What can hang from each mark
bigik: fibeb
fibeb: bigik niner vero
vero: fibeb
tolidis: gosin sode
seru: tolidis
sido: sode
niner: fibeb tolidis
gosin: keki
sode: sido tolidis

In the rows, zero is written as 128.
Known rows, with every way that one mark hangs from another
seru{tolidis{gosin{keki}}}: [125 112 101 137 139 106 113 139 133 102 112 107  84 108  99 147 130 139
 106 149 101  74]
tolidis{gosin sode{sido}}: [121 104 102 166 126  95  95 125 114  96  87 165  77 105  86 139 112 133
 121 166 132  82]
vero{fibeb{niner{tolidis{gosin sode{sido}}}}}: [166 111 114 173 102 113 100 152  84  97 127 167  87 104  60 143 128 145
 113 140 160  83]
niner{fibeb{bigik vero} tolidis{sode}}: [177 126 149 173  70 107 145 176  74 120 152 154 100  98  63 108 138 144
 121  94 188  98]
bigik{fibeb{niner{tolidis{gosin}} vero}}: [173 147 113 177 112 111 140 167  71 114 140 127 115 124  74 125 144 142
 109  93 157  71]
fibeb{vero}: [136 150 111 158 132 112 144 148  92 127 124 137 106 113  82 116 126 124
 114 106 131  78]
vero{fibeb{bigik niner{tolidis{sode{sido}}}}}: [187 124 128 162  77 132 122 172  53 115 155 176  94  88  42 126 122 139
 110 114 192  94]
sode{tolidis{gosin}}: [124 110  98 173 141  92  93 141 109 113 107 121  95 109  77 147 119 141
 125 135 114  65]
seru{tolidis{gosin sode}}: [138  85 111 157 118  94 101 142 142  97 109 142  74  97  95 128 124 133
 115 161 113  84]
sido{sode{tolidis}}: [118 105 109 159 133 108 100 137 101 118 118 151  90  91  51 135  96 131
 131 135 122  76]
niner{fibeb}: [132 148 103 165 117 111 130 146  87 118 111 124 112 114  77 134 127 129
 130 122 132  90]
vero{fibeb{bigik niner{tolidis{gosin sode}}}}: [193 120 129 187  92 116 117 185  88 119 148 146 100 114  74 122 131 136
 111 104 181  90]
fibeb{niner{tolidis{gosin}}}: [151 119  98 165 118 115 111 148  96 107 132 119 102 120  78 146 128 140
 100 135 126  81]
sode{sido tolidis}: [118 114  98 147 126 109  98 128  75 108 115 149  88  82  47 150 110 143
 124 147 124  69]
fibeb{bigik niner{tolidis{gosin{keki}}} vero}: [178 139 126 161 107 122 143 178  86 123 151 111 106 129  82 128 137 145
  91  88 165  77]
sode{sido}: [118 137  96 143 127 118 118 126  80 109 106 151  93  96  68 141 113 130
 117 148 124  81]
tolidis{gosin}: [124 133  95 168 142 102 114 138 114 113  98 122 100 122  98 138 121 127
 118 137 113  77]
tolidis{gosin{keki} sode}: [110 103  98 166 149  94 100 130 141 106 102 133  81 124 105 141 119 131
 107 149 129  89]
vero{fibeb{bigik niner{tolidis}}}: [189 152 121 163  92 138 139 185  53 132 166 133 116 104  56 125 130 133
 107  86 173  89]
vero{fibeb{bigik niner}}: [183 168 114 172 108 137 144 187  63 141 141 130 123 118  71 113 123 117
 116  80 167  85]

Rows
[123 111 100 161 132  97  88 132  91 102  96 140  86  96  64 155 115 147
 128 151 118  60] : sode{sido tolidis{gosin}}
[187 117 134 167  80 122 140 177  79 124 166 157  97 104  61 104 127 134
  98  95 183  94] : fibeb{bigik niner{tolidis{sode}} vero}
[162 166 104 171 122 122 154 165  65 131 133 135 124 123  72 108 132 121
 114  81 157  76] : bigik{fibeb{niner vero}}
[181 121 149 186  77  95 135 179  90 113 134 145  98 113  79 114 143 148
 125  99 183  89] : niner{fibeb{bigik vero} tolidis{gosin sode}}
[111 109  95 161 156  94  93 137 118 112 110 108  91 115  83 157 121 147
 115 136 115  67] : sode{tolidis{gosin{keki}}}
[124  84 107 147 132  96 100 137 151  96 112 130  69 104 100 139 126 137
 105 161 115  85] : seru{tolidis{gosin{keki} sode}}
[181 161 121 167 104 131 158 182  71 140 140 131 119 122  76 100 123 118
 106  76 163  80] : fibeb{bigik niner vero}
[187 145 129 158  87 132 153 180  61 130 167 133 112 108  60 112 131 135
  98  83 169  84] : fibeb{bigik niner{tolidis} vero}
[123  84 108 135 123 100  96 127 133  85 100 150  60  91  86 148 122 144
 109 178 120  79] : seru{tolidis{gosin{keki} sode{sido}}}
[168 150 112 162 106 123 150 163  56 121 160 137 117 110  57 120 140 138
 105  87 163  80] : bigik{fibeb{niner{tolidis} vero}}
[108 103  98 156 140  98  95 120 123  95  90 152  72 112  91 149 115 137
 110 166 134  84] : tolidis{gosin{keki} sode{sido}}
[117 116  99 148 140 105 108 131 113 103 127 111  89 114  89 160 131 148
  98 144 120  84] : niner{tolidis{gosin{keki}}}
[162 142 126 159  81 119 137 167  62 120 146 125 110  98  60 133 134 142
 121 108 163  97] : niner{fibeb{bigik} tolidis}
[168 149 140 166  97 108 148 178  82 117 137 109 107 124  83 133 148 154
 115  87 171  81] : niner{fibeb{bigik vero} tolidis{gosin{keki}}}
[169 122 117 171  99 113 136 160  74 115 158 161 102 105  58 112 137 137
 104 100 177  91] : bigik{fibeb{niner{tolidis{sode}} vero}}
[128  89 110 157 110  97  90 123 104  87 112 167  70  91  71 150 121 149
 112 172 137  86] : niner{tolidis{gosin sode{sido}}}
[181 150 143 177  83 106 148 182  73 119 134 121 113 117  78 122 146 149
 125  86 169  79] : niner{fibeb{bigik vero} tolidis{gosin}}
[109 109  95 151 147  98  88 127 101 101  99 128  82 103  69 166 116 153
 119 152 120  62] : sode{sido tolidis{gosin{keki}}}
[166 121 118 160  90 118 132 151  55 104 147 180  93  92  44 120 133 143
 107 116 181  85] : bigik{fibeb{niner{tolidis{sode{sido}}} vero}}
[179 146 118 167 112 129 129 183  79 124 150 111 110 125  78 141 136 142
 101  91 169  81] : vero{fibeb{bigik niner{tolidis{gosin{keki}}}}}
[177 154 143 162  77 117 158 179  57 125 153 130 115 103  61 117 142 144
 122  81 174  88] : niner{fibeb{bigik vero} tolidis}
[163 136 114 155 107 126 142 157  75 120 157 135 108 110  62 124 132 137
  97 103 143  81] : fibeb{niner{tolidis} vero}
[155 109 110 173 126 111 105 157 112 107 141 136  91 123  81 146 134 143
 100 125 156  89] : vero{fibeb{niner{tolidis{gosin{keki} sode}}}}
[158 145 109 166 127 114 139 162  81 113 144 115 110 130  79 135 146 147
  98  93 159  73] : bigik{fibeb{niner{tolidis{gosin{keki}}} vero}}
[151  91 104 174 111 105  98 144 114 101 131 143  87 115  79 138 123 139
 100 146 139  92] : fibeb{niner{tolidis{gosin sode}}}
